(in the rows, 128 means zero)
Known rows, with every way that one mark hangs from another:
davakib(riti(lefer lesin mota)): [ 73 136 126 167 134 127 153 141 168 163 127 170 165  94  86 137 137 138
 179 141 112 156 130 170 159 132  79 125 157 128 124 103  83 128 171  88
 114 111 158 117 106 188 131 145 107 135 112 117 120 131 139 130 148 128
 112 106 154 137 157 123 112 138 103  90 128  88 129 132 121 134  83 143
 142 103 125 112 135 153]
lesin(lezazoz riti(davakib lefer mota)): [120 134 109 193 131 137  79 101 158 141 135 156 116  84 126 180 144 106
 162 107 179 124  85 158 143 124 131 157 158 147 162 114  90  96 164 116
 115 103 147  79  99 131 111 114  56 123 155  60  96 154 152 147 150 103
 165  86 130 142 145 145 137 139  85 128 159 126 133 138 133  94 116 101
 171 101 129 133 130 124]
meza(mota): [103 134 155  38 158 145 106 162 146 169  51 198 198 141 181 181  69  83
 145  96 103 122  85 101 116 150 173 115  93  77 148  89 192 137  70  43
 109 135 216 205 110 120 135 101 119 186 161  80 110  73 130 107 172 159
  93 102 158 226 122 155 153 141 139  81 146  84 136 150 115  71 176 160
 103 138 138 188 134 172]
riti(lefer): [ 62 107 140 114 111 116 100 164 132 161  96 218 134 137 162 163 118 121
 155 117  91 131 113 139 132 136 149 100 168 112 138  91 170 104  91  69
 116 124 158 173 111 142 143  75  99 155 136  98 130  95 135 105 131 146
  90 123 180 198 147 125 152 139  96 101 131  83 125 146  94  89 129 137
 126 114 136 169 126 173]
riti(lefer lesin): [ 79 113 169 112 102 121 138 169 125 146  90 207 133 101 166 158 115 127
 160 131  76 147 103 167 147 135 132 120 159 104 122 104 131  96 127 103
 118 115 152 153 148 158 144  94  98 131 110 120 158  89 144 117 135 147
  85 119 178 166 133 155 121 115  79  99 142  99 104 127  94 113 110 138
 150 121 131 132 126 168]
meza(mota(riti(lesin)) sogol): [125 131 158 129 151 152 131 162 170 164  15 177 198 121 146 172  55  57
 119  89 138  97 109 108 114 106 158 174  91  26 122  79 165 163 118  66
 112 117 221 221 154 154 168 114 160 156 162  97 147  81 135 115 163 183
  62  81 162 207  84 179 124 138 137  56 179  71 159 128 160  59 147 140
 101 160 129 164 164 178]
riti(davakib lefer lesin(lezazoz)): [119 132 159 115 108 119 133 121 104 135 150 181  82  50 177 167 135 119
 162  98 113 115 104 187 128 132 116 145 172 117 137 126 106  78 171 128
 111  98 141 122 142 147 134 108  85 106 133  91 172 140 170 129 115 139
 136 115 145 154 100 191 136 103  70 108 156 120 102 132 109 120 103 109
 168 101 128 105 142 149]
riti(lefer lesin mota): [ 71 128 139 142 123 134 132 154 137 153  80 178 171  73 122 113 124 133
 207 110 108 145 108 174 165 122 119 117 151 136 126 109  85 100 168  90
 113 110 149 102 139 170 125 112  81 126  93 116 132  95 145 129 168 157
 122 104 150 126 136 152 105 114  85 106 164  82 120 136  99 118 102 104
 141 105 132 114 131 142]
mota(riti): [113 124 134 135 144 144  82 176 171 180  80 189 143 158 154 187  99 113
 131 100  84 129 142  92 131 118 139 115 119  87 140  37 218 152  69  43
 111 112 168 216  97 160 166  82 128 162 154 106 140  95 132  71 129 147
  65 145 155 217 126 114 134 165 127  72 113  87 177 163 120  86 162 146
 107 171 152 180 107 143]
riti(davakib lefer lesin(lezazoz) mota): [118 141 130 156 135 118 134 126  99 134 137 151 113  28 129 135 149 126
 206  89 144 122 100 204 143 118 118 151 168 144 124 117  60  93 201 113
 110  99 132  68 136 167 119 125  58  83 116 100 154 141 178 143 137 148
 155 110 123 105 114 178 115 103  76 123 169 113 120 126 107 114  85  81
 153  94 143  92 144 122]
lefer(riti(davakib lesin mota)): [146 191 138 133 125  93 134 149 173 141  32 156 134 104 117 140 140 130
 197 115 100  91 113 182 128 147 119 133 146 126 112 108  68 121 185  87
  98  83 186 119  91 176 139 137  68 102 133  96 152 118 167 126 170 137
  68 111 126 126  96 180 110 100  96  76 160  70 112 145 142 112 129 130
 173 148 136 138  90  73]
lezazoz(lesin(riti)): [125 139 109  94 145 119 139 155 178 173  41 235 129 160 191 206 107  87
 101 173 105 151  97  76 161 147 140 107  85  88 175  86 186 149  76 120
 143 150 171 189 114 108 131  85  97 163 117  97  71  90  92  91 137 120
 117 115 174 206 162 114 141 153  78 103 123 105 117 104 114 102 178 240
 131 143 142 166  99 134]
lezazoz(lesin(riti(davakib lefer mota))): [116 165 103 161 148  94 130 124 164 164  42 204 134  89 135 145 131  80
 148 129 137 130 119 157 169 155 114 152 117 128 134  92  89 121 163 149
 143 142 133 102 123 136 127 102  72 122 103  91  70 136 131 103 146 127
 140 121 148 123 163 150 110 141  61 123 128 100  99  94 111  86 103 168
 148 144 135 145 110 106]
meza(mota(riti(davakib lefer)) sogol): [100 131 172 158 141 129 116 150 170 157  41 178 165  97 114 144  78  26
 136  57 168  75 117 157 107 126 146 182 127  27 107  92 130 129 122  44
 109 121 195 193 151 147 173 107 128 137 172  64 118 107 135 111 145 171
  64  74 154 158  85 167 107 155 109  61 172  70 152 128 164  52  94  89
 130 158 134 200 169 173]
lefer(riti(davakib lesin(lezazoz) mota)): [167 183 126 125 131 111 116 117 160 146  75 147 120  91 124 168 137 125
 174 101 122 110  97 164 121 153 126 147 150 148 138 110  75 123 183 112
 101  74 185  98  93 153 124 135  80 101 136  73 157 127 183 141 146 124
 104 116 111 150  96 188 124  90  85 104 164  96 142 137 149 116 134 125
 174 118 125 116 101  75]
mota(riti(lefer lesin(lezazoz))): [114 127 157 211 128 134 120 129 141 177 151 180 118 107 130 188 117 123
 115  89 123 140 120 120 124 110 105 155 158 110 125  91 158 111 121 110
 112  87 134 171 145 143 177  98 115 126 128 121 160 122 137 106 105 132
 114 136 173 190 108 132 139 140 101  98 151 114 159 133 133 105 114 112
 130 141 132 125 127 158]
lezazoz(lesin(riti(lefer mota))): [ 92 149  94 159 149 108 134 144 182 160  42 216 162 103 142 164 114 103
 138 146 117 151 114 119 170 151 120 134 116 129 150  88 124 137 125 142
 146 150 145 126 121 131 120 108  76 125  98  93  73 105 112 114 158 132
 141 109 171 150 173 130 121 154  69 130 135 108 102 101 114 102 129 179
 133 131 136 140 110 150]

Rows:
[148 153 108  99 139 114 133 153 169 160  36 228 114 120 197 195 122  77
 115 155  97 124 106 121 155 168 117 128 109  91 150  98 145 142 106 132
 141 150 162 161 114 127 136  97  92 154 134  97  80 109 118  89 141 129
 122 109 169 178 149 147 131 153  71 110 116 111  97  94 116  91 164 214
 157 161 150 140 103 101]
lezazoz(lesin(riti(davakib)))
[112 141 171 187 112 117 125 149 141 160 105 173 120  76 128 155 129 114
 149  95  93 109 146 186 137 127  87 160 164  94 110  74 117 114 162  95
 117  88 138 159 144 175 182  95  98 122 130 112 174 126 157  94 114 138
  93 147 161 141  93 158 103 128  80  67 131  84 141 128 135 108  79 109
 151 170 143 108 128 140]
mota(riti(davakib lefer lesin))
[124 140 101 134 148 138 135 125 154 165 159 153 148 109 124 180 132 152
 167 135 132 164 119 125 149 135  87 127 136 130 155  84 129 152 155 102
 108 112 190 126  78 163 120 147 128 144 128  99 117 120 156 138 140 115
 134 108 134 190 138 147 141 133 122  90 136 130 148 139 126 134 147 165
 123  92 120  90 137 133]
davakib(riti(lesin(lezazoz) mota))
[112 138 104 191 144 140  66 105 175 155 137 175 148 112 123 199 124 111
 146 113 186 155  84 119 152 126 135 146 141 145 171 110 134 101 122 114
 119 100 157 106 100 120 109 113  69 146 149  63  80 129 146 151 148 109
 159  86 148 173 159 115 145 149 109 130 158 133 135 156 131 107 129 117
 137  90 123 133 124 144]
lesin(lezazoz riti(lefer mota))
[169 132 140  68 126 139 127 147 100 148 128 183  91  75 194 182 138 108
 153 114 114 114 110 145 124 139 128 127 147 107 161 112 141 114 149 117
 109  89 166 135 118 149 124 115  92 123 144  93 174 131 167 110 123 131
 123 120 139 192 106 195 144 100  93 107 145 124 128 133 103 104 159 155
 160 119 122 101 134 109]
riti(davakib lesin(lezazoz))
[ 89 129 111 179 142 138 132 112 146 163 168 158 146  97  82 167 140 141
 161 130 133 157 119 144 159 124  92 143 155 142 144 115 101 121 169 109
 105 108 162 101 106 169 128 146 117 123 116 106 119 145 151 143 138 116
 138 103 150 146 143 138 137 137 103 103 146 131 146 119 131 143  95 131
 142  80 116  93 140 151]
davakib(riti(lefer lesin(lezazoz) mota))
[107 148 107 174 109 120  90 135 180 149  72 158 133  78 126 135 135 111
 182 108 159 119 115 180 146 129 122 126 144 136 136 100  76 104 158  97
 120 124 160  94 105 147 105 113  55 135 147  81  93 139 145 125 170 121
 129 102 144 122 148 142 113 136 100  97 145  95 111 150 123  96 100 124
 164 119 128 138 116 126]
lesin(riti(davakib lefer mota))
[ 54 139 115 161 136 129 113 138 169 171 126 176 167 120  88 153 133 128
 177 124 118 149 137 157 156 130  98 118 146 124 138  88 121 125 124  60
 111 123 174 123  77 182 137 121 109 156 116 101  87 128 134 119 152 121
 103 112 151 150 169  98 120 158 106  85 117  88 143 147 116 112  91 132
 125 112 124 139 138 174]
davakib(riti(lefer mota))
[164 137 148 153 133 140 106 139 129 163 148 159  96  93 164 198 122 107
 138  85 108 109 133 135 121 116 101 149 137 104 147  72 145 136 153 108
 113  86 154 171 129 168 166 111 115 127 155  91 180 123 160  94 108 120
 103 141 141 187  81 164 131 134  89  88 130 105 159 134 137 108 150 130
 126 157 135 125 131 120]
mota(riti(davakib lesin(lezazoz)))
[ 90 142 112 181 129 131  78 141 202 156  76 179 158 113 125 149 126 115
 164 128 149 144  93 141 157 129 135 127 142 141 148  90 113 114 135  85
 126 119 169 111 100 148 107 104  67 155 146  96  81 113 129 127 181 118
 131  97 163 149 160 124 130 144 107 102 150  98 119 158 128 104 116 125
 148 106 131 159 117 143]
lesin(riti(lefer mota))
[135 135 159 137 156 173 126 150 157 165  58 167 179 100 149 190  60  47
  95  76 167 115  99 102 111 100 159 176 100  28 142  83 181 151 119  89
 104 127 202 205 163 126 159 119 169 151 172  66 141  94 148 123 136 170
  93  86 164 220  87 179 149 141 137  73 182 110 168 120 171  53 155 132
  93 137 137 165 179 172]
meza(mota(riti(lesin(lezazoz))) sogol)
[104 134 135 151 135 132 116 126 115 151 140 164 147  73 135 158 134 134
 187 102 132 143  89 151 155 110 124 137 154 156 135 113 108 101 158 116
 108 100 148  93 150 142 118 115  85 117 109 107 136 115 162 153 134 135
 155 101 141 135 142 154 129 106  87 139 178 115 134 141  98 107  98 107
 133  84 123 105 131 154]
riti(lefer lesin(lezazoz) mota)
[174 171 140 119 117 115 117 134 142 141  88 173  84 120 156 194 134 115
 137 111 113 109  97 154 102 135 130 146 163 111 138 122 107 118 159 109
  98  85 182 154 102 136 147 116  95 121 159  79 183 115 175 129 126 128
  76 115 127 190  88 173 145 102  84  82 146 114 132 140 152 104 147 145
 196 130 123 121  97  97]
lefer(riti(davakib lesin(lezazoz)))
[ 96 124 163 186 130 146 112 151 161 166 106 183 135 117 117 167 114 120
 138 111  90 142 129 136 139 107 103 140 156  99 123  74 147 128 122  95
 120  94 146 191 142 158 176  92 116 130 124 125 159  93 121  99 125 142
  86 136 166 182 107 132 118 137 103  80 131  96 145 136 126 118 103 120
 129 156 135 145 115 164]
mota(riti(lefer lesin))
[ 94 158 142 141 113 112 135 156 124 125  95 159 139  21 130 112 142 122
 231  86 109 113 118 228 154 140 111 132 162 141 107 112  46  92 205  91
 116 101 145  93 133 180 131 133  60  97 112 110 147 130 170 127 153 153
 123 115 140  93 107 182 100 110  68  92 161  82 104 130  97 110  80  90
 153 115 137 108 132 115]
riti(davakib lefer lesin mota)
[134 153 101 127 126 130  76 150 193 142  68 169 144 105 141 154 133 118
 190 117 153 116 113 144 144 143 128 126 116 136 154  82 101 133 152  86
 112 132 172 115  84 166 104 119  72 156 157  70  92 120 151 102 181 123
 112  91 134 147 145 144 106 133 121  92 145  92 118 147 126  98 147 138
 150 140 143 160 115  99]
lesin(riti(davakib mota))
[ 87 113 153 153 117 133 154 145 154 161 125 192 133 128 113 166 133 125
 123 149  82 159 128 160 149 140  80 121 156 100 136 112 129 127 132  91
 117 123 182 149 111 166 145 125 132 140 122 111 136 124 131 123 140 141
  87 106 171 173 142 130 122 136  90  68 115 109 127 123 118 141  93 166
 149 110 112 117 125 173]
davakib(riti(lefer lesin))
[107 121 141 156 122 136 141 126 136 160 175 193 114 126 112 193 139 132
 109 126 110 167 106 146 139 124  91 135 166 108 145 120 148 119 130 117
 111 112 165 147 111 153 136 130 119 147 127 104 137 132 147 142 111 121
 122 100 170 186 147 133 138 138  88  91 120 136 126 121 125 139 100 163
 153  89 118  94 139 176]
davakib(riti(lefer lesin(lezazoz)))
[130 136 160 193 122 114 109 125 135 154 154 156  99  67 127 182 130 106
 136  85 120 121 135 167 130 122  84 166 166 107 127  98 118 107 165 111
 104  83 140 144 140 156 169 105 105 106 139  98 175 139 168 103 108 122
 128 129 160 162  86 157 118 126  78  93 149 112 155 134 137 107  94  96
 150 144 131 110 125 135]
mota(riti(davakib lefer lesin(lezazoz)))
[ 98 130 173 110  96 110 136 156 119 126  89 189 102  61 156 127 132 118
 177 113  99 111 112 205 130 151 112 134 161 111 114 118  92  80 176  96
 118 109 145 135 143 173 148 108  83 119 125 115 167 130 151 116 132 155
 106 113 154 134 106 178 101 104  61  84 140  98  95 118 100 116  88 124
 164 134 131 114 139 139]
riti(davakib lefer lesin)
